Each row was made from one small tree. The marks that hang from a mark follow it in brackets, in the order of their numbers. Every link used is in the known rows. Write each row's tree.
Known rows
Z561(Z120 Z479(Z345)): [-1.36 +0.37 -4.42 +2.34 -2.39 +3.29 +3.06 -1.56 -2.05 -2.31 +0.97 +1.93 -0.79 -0.47 -0.33 -0.22 -0.25 -3.39 -0.95 +3.32 -2.00 +3.25]
Z916(Z42 Z587(Z479)): [-1.11 -5.01 +0.14 -0.63 +1.06 -1.08 +1.01 +3.33 +3.35 +1.95 -0.03 -1.16 +1.51 +1.10 +1.67 +1.54 -0.08 -2.23 +2.94 -1.33 -3.83 -1.93]
Z561(Z120): [-2.26 +2.54 -2.64 +1.06 -2.28 +1.84 +0.13 +1.66 -1.17 +0.03 -0.45 -0.16 +0.42 -0.40 +0.25 -1.90 -0.28 -1.12 -0.42 +1.96 -1.33 -0.05]
Z42(Z479): [-0.67 +0.79 -0.27 -0.60 +1.32 +1.82 +2.06 -1.85 -0.24 +0.70 -0.64 -2.01 -0.31 -2.00 -0.93 +1.26 +1.82 +0.01 +0.64 -0.45 +0.64 -0.61]
Z916(Z42(Z120 Z479) Z587): [-2.64 -4.72 -2.28 -2.31 +0.29 -0.11 +1.36 +1.80 +0.89 +3.78 +1.84 -2.09 +1.27 -2.56 +1.79 +1.91 +1.66 -1.06 +1.46 -0.53 -2.04 -3.10]
Z30(Z42(Z120 Z479) Z345 Z587): [+0.58 +2.64 -2.73 +0.39 -4.15 +2.06 +0.53 -0.52 -2.86 +4.62 -3.38 -0.79 -0.86 -2.44 -3.41 +2.33 +2.37 +2.20 +2.59 +2.14 +3.49 -1.56]
Z42(Z120 Z479): [-2.05 -0.21 -1.37 -1.79 -1.10 +1.09 +1.47 -1.19 -1.04 +2.39 +0.21 -1.18 +1.07 -2.79 -1.26 +1.53 +2.30 +0.60 +0.67 +0.34 +0.54 -2.53]
Z30(Z42 Z345 Z561(Z120 Z479) Z587): [+2.53 +3.55 -3.49 +3.37 -3.96 +4.78 +2.63 -1.36 -5.48 +4.77 -4.48 +0.90 -1.72 -1.86 -4.46 +0.02 +1.03 -2.08 +0.25 +3.57 +1.05 +0.79]
Z916(Z42 Z587(Z120 Z479(Z345))): [-1.73 -3.07 -1.16 -0.68 +2.94 -1.33 +1.31 +1.91 +4.19 -0.85 +2.17 -0.73 +2.16 +1.03 +0.68 +1.13 -0.52 +0.13 +0.10 +1.06 -4.98 -0.04]
Z30(Z587): [+1.39 +1.22 +0.43 +1.63 -1.40 +0.83 -0.94 +0.50 -0.76 -0.28 -1.34 -2.51 +0.03 +0.60 +0.09 +0.72 -1.82 +1.77 -0.17 +0.29 +0.00 +1.09]
Z587(Z479): [-0.07 -0.58 +1.63 +0.51 -0.25 -0.10 +1.01 +0.84 +2.00 +0.02 -2.08 -0.20 +1.57 +1.98 -1.32 +1.17 -0.04 -0.86 +2.28 -0.49 -1.44 -1.23]
Z587(Z120 Z479(Z345)): [-0.82 +1.96 +0.05 +0.47 +2.03 -0.39 +1.48 -0.84 +3.06 -3.53 +0.70 +0.48 +2.29 +1.79 -2.65 +0.48 -0.67 +1.92 -1.24 +2.59 -3.03 +1.24]
Z916(Z587(Z479)): [-1.35 -3.21 +1.66 -0.01 -0.49 -0.75 +1.66 +1.58 +1.35 +1.88 -0.75 -1.39 +0.39 +1.62 -1.32 +0.40 -0.29 +0.77 +3.65 -0.38 -4.15 -1.60]
Z587(Z120 Z479): [-1.33 +2.00 +0.99 +0.21 +2.17 -1.07 +0.52 -1.11 +3.28 -0.83 -0.71 -0.85 +2.64 +1.41 -2.09 +0.34 -1.05 +1.58 -0.10 +1.38 -3.44 +0.83]
Z561(Z479): [+0.17 -1.92 -0.66 +1.11 +0.09 +0.73 +1.98 -3.60 -0.67 +0.40 +0.14 +0.81 -1.04 -0.36 -0.05 +1.50 -0.28 -2.57 +0.82 +0.24 -1.13 +2.82]
Z916(Z42(Z479)): [-0.29 -1.42 -1.76 -1.07 +2.51 +1.24 +0.87 +0.33 +1.81 +0.73 +0.14 -1.50 +0.95 -2.12 +2.23 +2.21 +1.71 -2.96 -0.13 -1.32 +0.85 -0.93]
Z30(Z42(Z479)): [+0.87 +1.08 -2.67 -2.00 -0.12 +1.86 +0.47 -1.64 -3.02 +1.03 -2.25 -0.08 -0.39 -1.78 -1.45 +2.00 +2.80 +1.00 +2.71 +1.33 +1.89 -0.16]
Z587(Z120): [-1.23 +2.53 -0.57 -0.35 +2.49 -0.91 -0.38 -1.87 +1.34 -0.91 +1.41 -0.69 +1.07 -0.60 -0.84 -0.78 -1.01 +2.44 -2.29 +1.88 -1.94 +2.00]
Z479(Z345(Z120)): [+1.40 -0.38 -2.35 +1.05 -0.13 +1.91 +2.76 -0.16 +0.69 -4.40 +0.44 -0.01 -0.64 +1.88 -2.13 +0.35 +0.22 +2.36 -1.58 +1.25 -0.47 -0.19]
Z916(Z587(Z120 Z479)): [-2.41 -1.16 +1.19 -0.26 +1.30 -1.53 +1.24 +0.14 +2.37 +1.10 +0.59 -2.14 +1.19 +1.15 -1.82 -0.28 -0.99 +2.74 +1.75 +0.90 -5.64 -0.07]

Which tree is each row?
[+4.13 -0.26 -0.58 +3.21 -0.33 +4.07 +3.88 -2.59 -2.76 -1.10 -1.67 -1.56 -0.47 +0.61 -3.45 +1.27 -1.22 +0.45 -2.51 +1.43 -1.32 +1.50] | Z30(Z561(Z479(Z345(Z120))) Z587)
[+1.64 +0.99 -4.23 -1.22 -0.16 +3.26 +2.26 -1.81 -2.46 -1.64 -1.93 -0.07 -0.83 -0.66 -2.85 +2.04 +2.92 +2.55 +1.71 +2.17 +1.59 -0.35] | Z30(Z42(Z479(Z345(Z120))))
[+3.85 +3.61 -0.76 +0.68 +0.16 +2.54 +0.60 -0.66 -3.11 -0.91 -3.26 -0.16 +2.39 +0.90 -4.92 +1.14 -0.20 +3.58 -0.96 +4.18 -0.94 +0.75] | Z30(Z42 Z561 Z587(Z120 Z479(Z345)))
[-2.15 -5.14 -1.78 -1.88 -0.83 -1.55 -0.31 +3.37 +1.10 +3.27 +2.42 -0.49 +1.44 -1.05 +2.43 +0.88 +0.19 -0.94 +1.05 -0.07 -2.60 -2.68] | Z916(Z42(Z120) Z587)
[-2.18 -4.75 -2.90 -2.10 +0.18 +0.48 +2.02 +2.06 +0.78 +1.65 +2.76 -1.08 +0.94 -2.28 +1.43 +2.06 +1.95 -0.88 +0.53 +0.25 -1.93 -2.83] | Z916(Z42(Z120 Z479(Z345)) Z587)
[+3.09 +1.28 -2.44 -1.56 +0.82 +3.99 +2.60 -1.67 -5.19 +0.64 -2.04 +1.33 -0.04 -2.34 -4.12 +1.22 +3.83 +0.32 -0.44 +2.40 +2.25 -1.63] | Z30(Z42(Z479(Z345)) Z561)
[+2.29 +4.56 -1.49 +2.79 -4.20 +4.05 +1.70 +2.20 -3.29 +4.59 -6.32 +0.20 +0.26 +0.00 -5.34 -0.19 +1.24 -0.78 +1.43 +2.97 +0.69 -2.21] | Z30(Z42 Z345 Z561(Z120) Z587(Z479))
[+1.02 -0.86 -0.28 +1.32 -0.31 +1.37 +3.29 +0.76 +2.64 -3.48 -1.66 -0.19 +0.97 +3.44 -2.90 +1.46 +0.03 +1.07 +1.05 +0.55 -1.80 -1.28] | Z587(Z479(Z345(Z120)))
[+0.95 +1.72 -1.22 +1.24 -5.42 +0.45 -0.17 +1.53 -1.07 +4.08 -4.48 +0.67 +0.55 +0.72 -3.72 +2.28 +0.91 +1.47 +3.97 +2.16 +1.69 -2.05] | Z30(Z42(Z120) Z345 Z587(Z479))
[+0.44 +0.52 -2.27 +0.17 +1.29 +3.37 +4.28 -1.92 +0.41 -2.68 -0.31 -2.07 -0.82 -0.49 -2.62 +1.63 +1.82 +1.96 -0.61 +0.49 +0.11 -0.58] | Z42(Z479(Z345(Z120)))
[-2.18 -2.92 -0.23 -0.90 +2.89 -1.85 +0.57 +1.88 +4.42 +1.31 +1.23 -1.83 +2.46 +0.78 +1.19 +0.85 -0.71 -0.21 +0.97 +0.16 -5.36 -0.29] | Z916(Z42 Z587(Z120 Z479))
[+2.50 +2.99 -1.79 +0.32 -3.08 +3.41 +1.95 -0.75 -4.90 +6.28 -4.06 -0.52 -0.24 -3.29 -5.52 +1.61 +3.11 +1.34 +0.58 +2.31 +3.33 -3.37] | Z30(Z42(Z120 Z479) Z345 Z561 Z587)
[+1.75 +5.53 -3.28 +2.04 -2.92 +5.51 +2.63 +0.09 -5.21 +4.95 -5.05 -1.28 -1.11 -3.07 -5.02 -0.14 +2.65 -0.06 +0.22 +3.08 +2.35 -1.73] | Z30(Z42(Z479) Z345 Z561(Z120) Z587)
[-1.81 -5.77 -1.40 -1.25 -0.99 -1.16 +1.17 +4.10 +2.71 +1.12 +1.73 +0.49 +2.48 +0.97 +1.04 +1.90 +0.48 -1.53 +1.86 +0.36 -3.43 -3.19] | Z916(Z42(Z120) Z587(Z479(Z345)))
[+2.12 +3.13 +2.39 +1.82 +1.47 +1.44 +0.89 -0.65 -0.14 +0.81 -2.47 -2.87 +2.82 +0.80 -3.72 +0.09 -1.70 +2.10 -2.25 +1.56 -2.84 -0.07] | Z30(Z561 Z587(Z120 Z479))
[+2.08 +2.34 -0.47 +2.10 -3.44 +1.03 +0.21 +0.93 -0.28 +2.73 -5.27 +0.04 -0.65 +1.33 -3.37 +1.99 +0.51 +1.08 +4.00 +1.20 +1.74 -0.42] | Z30(Z42 Z345 Z587(Z479))
[+1.42 +3.44 -0.60 +2.42 -2.01 +3.67 +0.78 +1.75 -3.52 +1.57 -2.48 -2.29 +1.16 -0.64 -1.86 -1.60 -1.13 -0.16 -2.42 +2.11 -1.00 -0.65] | Z30(Z561(Z120) Z587)
[+2.62 +3.60 -1.50 +1.39 -3.44 +4.17 +0.33 +2.03 -4.83 +2.07 -5.94 -0.90 +2.09 +0.74 -3.71 +0.16 +0.20 +0.26 +1.56 +3.41 -0.85 -1.22] | Z30(Z42 Z561(Z120) Z587(Z479))
[-1.50 -0.29 -2.25 -1.20 -1.32 +1.80 +2.49 -0.94 -1.19 -0.37 +1.51 -0.03 +0.82 -2.39 -1.76 +1.71 +2.50 +0.82 -0.61 +1.59 +0.89 -2.08] | Z42(Z120 Z479(Z345))
[+2.10 +0.55 -3.09 -2.38 -1.16 +3.34 +2.18 -1.14 -5.82 +1.85 -1.15 +1.96 +1.14 -2.94 -4.32 +1.45 +4.15 +0.89 -0.39 +3.16 +2.30 -3.29] | Z30(Z42(Z120 Z479(Z345)) Z561)
[-2.56 -2.06 -1.93 -1.86 +4.15 -0.29 +1.39 -0.28 +2.73 +1.86 +2.31 -3.34 +0.96 -2.55 +1.52 +1.02 +0.75 +0.62 -0.28 +0.13 -3.71 -0.12] | Z916(Z42(Z479) Z587(Z120))
[+3.08 +2.18 -2.73 +0.17 +0.28 +4.08 +4.95 -2.25 -2.47 +4.28 -4.49 -0.20 -1.77 -2.02 -6.60 +0.83 +4.33 +1.12 +0.68 +1.04 +2.24 -3.55] | Z30(Z42(Z479) Z345(Z120) Z561)
[+2.64 +2.52 +1.51 +3.19 -0.95 +2.05 +1.84 +0.43 -1.13 +3.87 -2.44 -1.01 -1.04 -0.86 -3.80 -0.36 -0.07 -0.10 -2.19 +0.11 +1.46 -1.55] | Z30(Z345 Z561 Z587)
